What can hang from each mark
j651: j59 j374
j97: j59 j595 j651
j374: j516 j651 j730
j516: j374
j324: j595
j59: j595
j595: j59 j97 j689

Each row was made from one small tree. The marks that hang from a mark follow it in brackets, in the order of their numbers. Every link used is in the known rows. Write each row's tree.
Known rows
j595[j59 j97 j689]: [2.17,0.15,-2.67,-0.28,0.35,3.41,-1.87,-0.30,-0.60,-0.45,0.87,-0.92,-2.52,-2.67,0.09,-0.05,-1.55,-1.39,-0.91,0.13,1.46,-1.46,-0.34,0.41,0.50]
j595[j97[j651[j59 j374]] j689]: [1.26,1.25,-1.63,-2.48,2.14,2.93,-3.68,-0.88,0.02,-1.90,-0.17,-1.70,-2.75,-3.24,0.12,-0.03,-1.28,-0.40,-0.49,-1.50,1.76,-1.17,0.00,-1.82,-0.39]
j374[j516 j651[j59[j595]] j730]: [-3.20,2.60,0.70,-0.13,2.79,-0.11,-0.72,-1.66,0.56,1.04,-0.16,-0.56,-3.31,-4.61,-1.12,-0.64,-2.98,2.58,1.79,-2.66,2.90,0.75,2.40,-1.85,-0.84]
j651[j59[j595] j374[j730]]: [-2.59,3.44,0.71,-1.50,2.15,1.06,0.30,-1.78,0.31,0.48,-0.96,-0.74,-2.91,-2.82,-1.24,-0.73,-2.31,1.80,0.88,-2.80,2.43,0.55,2.29,-1.71,-0.20]
j516[j374[j651[j59[j595]] j730]]: [-2.40,3.13,1.18,-1.52,3.79,-1.25,0.70,-1.81,1.24,0.57,0.08,-1.08,-1.27,-5.13,-1.61,-0.17,-2.79,1.67,1.91,-2.02,3.19,1.02,1.92,-1.87,0.48]
j59[j595[j97[j651[j374]] j689]]: [1.50,1.30,-2.12,-1.67,2.57,3.98,-4.02,-0.83,-1.10,-1.05,0.52,-1.90,-3.74,-3.63,-0.21,-0.41,-2.50,0.61,-0.88,-3.23,2.31,-0.99,0.36,-2.88,0.11]
j516[j374[j651]]: [-0.89,1.06,0.91,0.10,1.36,-1.85,1.49,-0.53,1.20,0.55,0.52,-1.23,1.20,-2.41,-0.81,0.06,-1.02,-0.09,1.27,0.10,1.10,1.39,0.91,0.01,1.13]
j324[j595[j59 j689]]: [1.04,0.77,-2.77,0.38,-1.18,2.85,-2.85,-0.17,-1.25,0.03,1.24,-0.09,-1.13,-1.90,-1.27,-0.38,-1.70,-1.75,-1.53,1.18,1.34,-1.48,-0.55,1.15,0.47]
j651[j59[j595] j374[j516 j730]]: [-3.22,3.79,1.15,-0.23,2.26,1.49,-0.13,-1.99,0.14,1.30,-0.68,-0.43,-4.06,-3.16,-1.01,-0.90,-2.80,2.69,1.46,-4.47,2.75,1.14,2.96,-1.33,0.05]
j595[j97[j651]]: [1.77,-0.38,-1.11,-0.50,2.17,1.80,-1.80,0.28,-0.28,-2.31,0.17,-0.70,-1.34,-1.86,0.85,0.51,0.29,0.02,0.19,-2.94,0.17,-1.54,-0.46,-0.08,-0.77]
j595[j59 j97[j651] j689]: [2.73,-0.13,-2.95,-1.00,2.25,3.89,-3.16,0.12,-0.93,-2.17,0.90,-1.24,-2.93,-3.55,0.62,0.43,-0.96,-0.75,-0.75,-1.90,1.16,-2.15,-0.98,-0.30,-0.18]
j595[j59 j97]: [1.40,0.14,-1.46,0.45,0.99,2.82,0.41,-0.09,0.02,-1.05,0.31,-0.80,-2.02,-2.12,0.24,0.26,-0.51,-0.96,0.06,-1.84,0.79,-1.47,0.21,1.64,0.36]
j97[j59]: [0.48,0.31,-0.85,-0.08,0.62,1.03,-0.33,0.49,-0.24,-0.82,0.42,-0.02,-0.64,-1.04,0.05,0.37,-0.35,0.38,0.40,-3.29,0.57,-0.31,-0.57,-1.53,-0.83]
j97[j59[j595[j689]] j651]: [1.81,0.41,-2.59,-2.14,3.21,2.98,-5.02,0.40,-1.59,-1.81,1.27,-0.62,-3.23,-3.56,-0.02,0.46,-2.08,1.62,-0.82,-4.64,2.13,-1.16,-1.66,-5.30,-1.22]
j374[j651]: [-1.03,0.16,-0.07,0.34,0.23,-1.06,0.43,-0.23,0.61,0.25,0.02,-0.91,0.37,-1.63,-0.55,-0.26,-0.73,-0.08,0.41,0.96,0.45,0.43,0.63,-0.34,-0.36]
j59[j595[j689]]: [0.78,0.41,-1.43,-1.18,0.60,1.49,-3.14,-0.56,-1.00,0.75,0.88,-0.35,-2.08,-1.64,-0.66,-0.34,-2.28,0.51,-1.30,0.68,1.86,-0.22,-0.38,-2.91,0.33]
j59[j595[j97 j689]]: [1.99,0.30,-2.19,-1.02,1.03,2.97,-3.41,-0.76,-0.93,0.14,1.03,-0.75,-2.94,-2.64,-0.28,-0.32,-2.50,-0.10,-1.27,-0.42,2.38,-1.12,-0.17,-2.17,0.19]
j651[j59 j374]: [-1.33,1.47,0.66,-1.31,0.74,0.39,0.35,-0.91,0.89,-0.22,-0.86,-0.88,-0.88,-0.78,-0.51,-0.29,-0.60,-0.08,0.32,-0.27,0.86,0.37,0.94,-0.59,0.14]
j97[j595 j651]: [1.53,0.48,-1.58,-0.65,2.58,1.18,-2.17,0.39,-0.64,-1.33,-0.01,0.00,-1.92,-1.77,-0.02,0.43,-0.28,1.38,-0.51,-3.05,0.23,-0.33,-0.95,-2.49,-0.50]
j651[j374]: [-1.21,1.25,0.40,0.12,-0.13,0.49,1.10,-0.55,0.13,0.53,-0.50,-0.84,-0.44,-0.07,-0.44,-0.53,-0.56,0.06,0.25,-0.79,0.34,0.86,1.19,0.11,0.59]
j97[j651[j59]]: [0.41,-0.14,-0.08,-2.21,2.78,0.27,-2.14,0.10,0.36,-2.47,-0.40,-0.35,-0.92,-1.59,0.41,0.71,0.46,0.54,0.25,-1.45,0.22,-1.22,-1.03,-1.41,-0.97]
j595[j59 j689]: [0.88,0.26,-1.80,-0.53,0.08,2.03,-1.44,-0.14,-0.62,0.11,0.72,-0.49,-1.67,-1.63,-0.21,-0.07,-1.32,-0.73,-0.98,1.13,0.94,-0.60,-0.51,-0.32,0.61]

Which tree is each row?
[-0.74,2.60,-0.21,-1.40,2.76,1.90,-0.67,-1.25,0.42,-1.96,-1.08,-1.26,-2.65,-3.56,0.10,-0.18,-0.68,0.89,1.34,-4.46,1.31,-0.82,1.69,-0.16,-0.96]  j595[j97[j651[j59 j374[j730]]]]
[1.89,1.16,-2.99,-0.45,0.59,2.84,-2.19,-0.18,-0.91,0.49,0.78,-0.16,-3.09,-2.55,-0.78,-0.10,-2.24,-0.05,-1.64,0.02,1.43,-0.15,-0.79,-2.01,0.69]  j97[j595[j59 j689]]
[1.00,0.55,-0.81,-1.82,2.55,2.17,-1.97,-0.93,0.44,-1.16,0.08,-0.64,-2.95,-2.78,-0.30,0.27,-1.57,0.20,-0.16,-1.60,2.35,-1.71,0.05,-1.68,-0.34]  j651[j59[j595[j97]]]
[0.09,1.62,-0.56,0.38,3.49,3.57,-1.95,-0.82,-0.60,-0.81,0.19,-1.45,-4.45,-3.49,0.15,-0.25,-1.95,1.97,0.71,-6.37,2.05,-0.32,1.57,-1.28,0.15]  j59[j595[j97[j651[j374[j516]]]]]
[-2.20,2.60,1.24,0.50,1.37,-2.06,2.27,-1.12,0.92,1.14,0.13,-0.89,0.77,-3.29,-1.01,-0.37,-1.48,0.85,2.14,-1.30,1.37,1.62,2.13,0.51,0.76]  j516[j374[j651 j730]]
[2.52,0.91,-3.83,0.28,-1.14,3.79,-4.39,0.00,-1.33,-0.96,1.66,-0.22,-1.56,-2.80,-0.83,-0.15,-1.91,-1.67,-1.17,-2.38,2.23,-2.17,-0.81,-0.54,-0.93]  j324[j595[j97[j59] j689]]
[2.05,0.72,-2.47,-2.71,2.78,1.64,-5.05,-0.19,-0.53,-1.43,0.23,-0.17,-2.90,-2.97,-0.30,0.42,-1.39,0.79,-1.39,-0.85,1.37,-0.72,-1.66,-4.41,-0.77]  j97[j595[j689] j651[j59]]
[-3.05,1.97,0.66,1.96,0.41,-0.91,0.85,-0.99,0.25,1.64,-0.06,-0.36,-1.24,-2.74,-0.61,-0.81,-1.71,1.71,1.99,-2.03,1.11,1.46,2.55,0.59,-0.54]  j374[j516 j651 j730]
[0.78,1.75,-2.22,-1.95,3.00,3.50,-3.85,-0.15,-1.39,-1.23,0.79,-1.38,-3.68,-3.69,-0.45,-0.06,-2.70,1.62,-0.53,-5.64,2.41,-0.34,-0.48,-5.33,-0.76]  j97[j59[j595[j689]] j651[j374]]
[0.98,2.17,-2.07,-2.64,2.42,2.21,-4.16,-0.74,-0.35,-0.91,-0.24,-0.99,-3.31,-3.03,-0.79,-0.12,-1.95,0.87,-1.20,-1.61,1.70,0.20,-0.49,-4.32,-0.19]  j97[j595[j689] j651[j59 j374]]
[-2.38,2.82,1.48,-0.96,2.28,-2.17,1.51,-1.46,1.67,0.35,-0.21,-0.94,0.18,-4.04,-1.20,-0.09,-1.57,0.62,2.19,-0.77,1.98,1.29,1.85,-0.15,0.39]  j516[j374[j651[j59] j730]]
[1.96,1.26,-2.82,-1.30,1.82,3.91,-3.43,0.00,-0.95,-1.96,0.69,-1.67,-2.94,-3.58,0.33,0.05,-1.61,0.08,-0.20,-5.28,1.75,-1.05,-0.32,-2.82,-0.88]  j595[j97[j59 j651[j374]] j689]
[-0.07,0.66,-0.85,-1.64,2.73,1.13,-1.59,-1.09,1.03,-0.89,0.08,-1.57,-2.51,-4.45,-0.83,-0.04,-2.20,0.07,0.25,-0.63,2.82,-1.25,0.70,-1.95,-0.77]  j374[j651[j59[j595[j97]]]]
[2.19,1.25,-3.25,-0.68,0.51,2.36,-3.44,0.22,-1.20,0.22,1.04,0.23,-2.63,-2.42,-0.66,0.05,-2.27,0.64,-1.30,-2.72,1.88,0.13,-1.25,-4.44,-0.70]  j97[j59 j595[j689]]
[-3.09,3.23,1.11,1.92,-0.02,0.66,1.59,-1.29,-0.23,1.93,-0.57,-0.25,-1.95,-1.21,-0.46,-1.07,-1.54,1.91,1.72,-3.80,0.96,1.93,3.16,0.99,0.36]  j651[j374[j516 j730]]
[0.00,1.61,-1.01,-3.21,3.35,2.35,-4.25,-1.01,-0.48,-1.21,0.01,-1.47,-3.43,-3.36,-0.64,-0.14,-2.33,1.06,-0.85,-1.62,2.39,-0.54,-0.16,-4.32,-0.19]  j97[j651[j59[j595[j689]] j374]]
[-1.31,1.93,0.32,-1.94,2.18,1.36,-0.56,-1.20,0.54,-0.05,-0.58,-1.03,-2.49,-1.93,-1.00,-0.33,-1.89,0.86,0.06,-1.37,2.09,0.22,1.07,-2.24,0.27]  j651[j59[j595] j374]
[-0.01,2.36,-1.39,0.90,3.21,3.29,-0.62,-0.20,-0.59,-0.40,-0.06,-0.85,-4.60,-3.21,-0.35,-0.05,-1.66,2.06,0.44,-6.22,1.12,0.82,0.95,-1.09,0.55]  j97[j595[j59] j651[j374[j516]]]
[0.47,1.10,-0.52,-1.88,2.77,2.19,-1.44,-0.65,0.64,-2.48,-0.72,-1.59,-2.20,-2.64,0.29,0.24,-0.25,-0.06,0.53,-3.28,1.05,-1.22,0.50,-0.59,-0.63]  j595[j97[j651[j59 j374]]]
[-3.18,2.14,1.00,0.53,1.34,-1.10,0.02,-1.39,0.92,0.91,-0.43,-0.38,-1.70,-3.53,-0.70,-0.56,-1.76,1.57,2.11,-1.56,1.73,1.03,2.31,-0.10,-0.99]  j374[j516 j651[j59] j730]
[-0.51,0.83,-1.18,-2.47,1.90,0.42,-3.52,-1.13,0.29,0.24,0.52,-1.32,-2.13,-3.94,-1.34,-0.35,-3.07,0.29,-0.71,2.23,2.88,-0.41,-0.07,-3.83,-0.46]  j374[j651[j59[j595[j689]]]]
[-3.33,3.38,1.33,0.38,0.95,0.51,0.79,-1.73,0.54,1.11,-0.96,-0.34,-2.53,-1.98,-0.63,-0.83,-1.61,1.78,1.77,-3.27,1.56,1.44,2.86,0.30,-0.10]  j651[j59 j374[j516 j730]]
[2.63,0.00,-2.56,-1.77,2.80,3.34,-4.91,-0.26,-1.24,-1.58,1.05,-1.01,-3.34,-3.53,0.26,0.12,-1.92,0.59,-1.13,-2.31,2.00,-1.84,-0.79,-3.02,-0.38]  j59[j595[j97[j651] j689]]
[0.26,2.48,-1.65,0.62,3.01,2.91,-1.77,0.12,-0.85,-0.69,0.22,-0.53,-4.24,-3.14,-0.21,0.13,-1.66,2.75,0.71,-8.90,1.50,1.06,0.41,-3.62,-0.71]  j97[j59 j595 j651[j374[j516]]]
[2.62,-0.37,-2.26,-1.13,1.52,2.41,-4.11,0.02,-0.90,-1.73,0.74,-0.87,-1.80,-2.40,0.69,0.22,-0.67,-0.41,-0.83,-1.29,0.83,-1.55,-0.94,-1.44,-0.54]  j595[j97[j651] j689]
[-1.87,1.05,0.51,-0.55,2.86,0.03,-1.53,-1.16,0.76,0.44,0.19,-0.89,-2.85,-3.77,-0.97,-0.20,-2.51,1.63,0.90,-1.29,2.66,0.41,1.12,-2.26,-0.41]  j374[j516 j651[j59[j595]]]
[1.98,-0.29,-1.73,-0.33,2.89,3.17,-1.00,0.42,-0.28,-2.76,0.32,-1.04,-2.53,-2.90,0.78,0.67,0.03,-0.25,0.23,-3.66,0.41,-2.07,-0.51,0.71,-0.24]  j595[j59 j97[j651]]
[-1.10,1.13,-0.78,-1.10,2.03,0.73,-3.90,-1.36,0.17,1.06,0.82,-1.07,-3.37,-4.29,-1.14,-0.49,-3.64,1.21,-0.08,0.51,3.28,0.43,0.65,-3.55,-0.26]  j374[j516 j651[j59[j595[j689]]]]
[-2.62,1.82,0.54,-0.82,1.20,-1.41,0.55,-1.15,1.06,0.09,-0.77,-0.69,-0.53,-3.23,-0.87,-0.41,-1.19,0.68,1.40,0.14,1.33,0.31,1.59,-0.40,-1.10]  j374[j651[j59] j730]
[1.09,0.33,-1.44,-1.38,3.92,2.37,-2.69,0.65,-0.93,-2.34,0.74,-0.38,-2.74,-2.99,0.15,0.76,-1.05,2.01,0.20,-6.36,1.44,-1.23,-1.25,-4.22,-1.38]  j97[j59[j595] j651]
[-2.67,3.06,0.91,-0.86,0.68,0.20,1.19,-1.47,0.67,0.30,-1.28,-0.58,-1.31,-1.73,-0.79,-0.69,-1.07,0.80,1.15,-1.64,1.14,0.73,2.10,0.04,-0.28]  j651[j59 j374[j730]]
[2.04,0.61,-2.92,0.42,-1.75,2.95,-4.00,-0.49,-1.07,-0.07,1.25,-0.26,-0.81,-1.80,-0.81,-0.49,-1.58,-2.08,-1.57,1.04,1.59,-1.92,-0.20,1.03,-0.06]  j324[j595[j97 j689]]
[-1.84,2.36,-0.82,-2.08,1.82,0.23,-2.73,-1.68,0.02,0.79,0.14,-1.00,-2.61,-4.77,-1.51,-0.76,-3.52,1.13,0.09,0.64,3.20,0.02,1.20,-3.39,-0.96]  j374[j651[j59[j595[j689]]] j730]
[0.62,0.66,-1.20,-2.62,1.69,1.43,-3.98,-0.91,-0.35,-0.03,0.50,-0.38,-2.53,-2.37,-0.77,-0.07,-2.41,0.39,-1.20,1.21,2.50,-0.71,-0.70,-3.67,-0.14]  j651[j59[j595[j689]]]
[2.47,0.74,-3.33,-1.14,2.60,3.22,-3.56,0.33,-1.31,-1.14,0.77,-0.44,-3.60,-3.29,-0.25,0.33,-1.60,0.65,-1.45,-2.03,1.09,-0.83,-1.51,-2.78,0.09]  j97[j595[j59 j689] j651]
[2.89,0.37,-3.95,-0.19,0.90,4.59,-4.54,0.08,-1.48,-2.29,1.34,-0.84,-2.42,-3.74,-0.35,0.13,-1.29,-1.71,-1.38,-1.62,1.55,-3.11,-0.99,1.15,-0.25]  j324[j595[j59 j97[j651] j689]]
[0.75,1.30,-0.98,-0.95,3.36,3.27,-1.60,-0.59,-0.44,-1.64,-0.03,-1.71,-3.33,-3.12,-0.01,-0.11,-1.42,1.03,0.09,-4.88,1.70,-0.94,0.88,-1.77,-0.11]  j59[j595[j97[j651[j374]]]]
[0.60,2.01,-1.80,-0.41,3.09,3.06,-0.17,0.04,-0.50,-1.20,-0.31,-1.10,-3.48,-2.91,-0.54,0.06,-1.05,1.15,-0.27,-4.63,0.73,0.04,0.11,-1.43,0.48]  j97[j595[j59] j651[j374]]
